What can hang from each mark:
zokudob: muko sulu
dotonu: muko sulu
sulu: dotonu rusan zelos zokudob
zelos: sulu
rusan: mebubu sulu
muko: dotonu zokudob

(in the rows, 128 means zero)
Known rows, with every way that one mark hangs from another:
[muko dotonu [zokudob [sulu [rusan mebubu]]]]: [134 137 122 105 128 122  75 135 155 114 164  88 135 120  73 158 127]
[zelos [sulu [dotonu muko] rusan]]: [169 155 126 102 140 119  99 144 147 131 115  65 143 111 136 173 170]
[rusan mebubu]: [134 144  97  89 140 112  48 133 129 133 138  88 158 124  95 153 135]
[zelos [sulu [dotonu muko] rusan zokudob]]: [175 154 150  94 124 129 109 148 149 125  99  56 146 119 132 150 174]
[muko [dotonu [sulu rusan]] zokudob]: [156 149 130 130 138 136  79 138 164 113 148  84 150 112  90 177 152]
[rusan [sulu dotonu zelos zokudob]]: [164 131 137  81 123 133 100 157 155 108 127  77 160 102 125 151 185]
[muko [dotonu [sulu [rusan mebubu] zelos]] zokudob]: [176 137 134 113 116 135  65 145 137 136 160  81 139 117  87 171 153]
[zelos [sulu [rusan mebubu] [zokudob [muko dotonu]]]]: [162 131 135  98 132 110  84 132 147 125 106  69 147 131  83 131 142]
[sulu [dotonu muko]]: [150 147 135  82 141 125  69 161 155 120 136  73 160 120 134 178 171]
[sulu rusan zelos]: [161 122  83 121 134 127  89 144 146 125 139  93 144 133 113 160 158]
[zelos sulu]: [147 165  94 115 158 114  76 142 151 126 123  78 154 111 113 163 164]
[muko dotonu [zokudob [sulu zelos]]]: [147 140 130 112 135 139  76 176 185 103 181  84 140 118  98 177 177]
[zokudob muko [sulu dotonu rusan zelos]]: [166 104 130  98 123 139  92 176 178 103 138  82 136 135 113 182 149]
[zokudob [muko dotonu] sulu]: [136 127 130 107 154 117  62 169 196  88 152  81 148 131  88 173 145]
[rusan sulu]: [126 143  89 104 164 109  84 131 152 108 137  95 164 102 103 155 163]
[dotonu muko]: [137 148 114  96 155 119  67 156 153 122 140  80 160 130 117 163 172]
[zelos [sulu dotonu rusan [zokudob muko]]]: [167 134 141  95 131 133 109 149 161 115  89  70 156 128 113 151 158]
[zelos [sulu dotonu [zokudob muko]]]: [161 147 153  82 137 134  89 164 167 113  96  65 165 122 117 157 172]

Rows:
[183 115 149  90 108 139  65 161 137 128 113  71 145 146  85 141 142] -> [dotonu [sulu [rusan mebubu] zelos [zokudob muko]]]
[152 127 122 106 117 129  79 152 153 122 173  87 128 123  82 162 146] -> [muko dotonu [zokudob [sulu [rusan mebubu] zelos]]]
[156 111 143  73 134 114  77 154 152 113 137  81 155 119  85 133 173] -> [rusan mebubu [sulu zelos [zokudob [muko dotonu]]]]
[171 100 134  91 116 123  77 150 149 123 129  81 144 147  87 133 148] -> [sulu [rusan mebubu] zelos [zokudob [muko dotonu]]]
[183 132 106 128 126 134  74 152 149 125 135  79 140 124 110 173 152] -> [dotonu [sulu rusan zelos]]
[188 132 130 119 109 145  82 154 150 118 119  69 143 133 105 150 155] -> [dotonu [sulu rusan zelos zokudob]]
[194 128 146 106  98 128  62 144 139 127 133  63 134 126  90 145 141] -> [muko [dotonu [sulu [rusan mebubu] zelos zokudob]]]
[174 102 146  69 103 139  83 157 137 130 114  78 150 144 104 144 149] -> [sulu dotonu [rusan mebubu] zelos [zokudob muko]]
[147 148 150  83 134 128  68 177 173 105 147  66 145 118 125 184 160] -> [zokudob [sulu [dotonu muko]]]
[160 117 141  85 130 139  73 193 185 103 145  78 145 131 117 188 163] -> [zokudob muko [sulu dotonu zelos]]
[165 134 129  94 120 136  71 178 173 108 153  75 139 117 123 188 159] -> [zokudob [sulu dotonu zelos]]
[135 122 138  93 156 112  92 147 180  90 125  85 169 116  88 138 170] -> [rusan [sulu [zokudob [muko dotonu]]]]
[178 129 156  96 126 147  65 185 168 111 119  69 158 142 101 157 174] -> [dotonu [sulu zelos [zokudob muko]]]
[173 124 142  78 106 128  75 169 141 131 150  65 122 126 119 171 146] -> [zokudob [sulu [dotonu muko] [rusan mebubu] zelos]]
[163 132 131 117 143 117 101 141 172 109 105  70 149 131  94 141 159] -> [zelos [sulu rusan [zokudob [muko dotonu]]]]
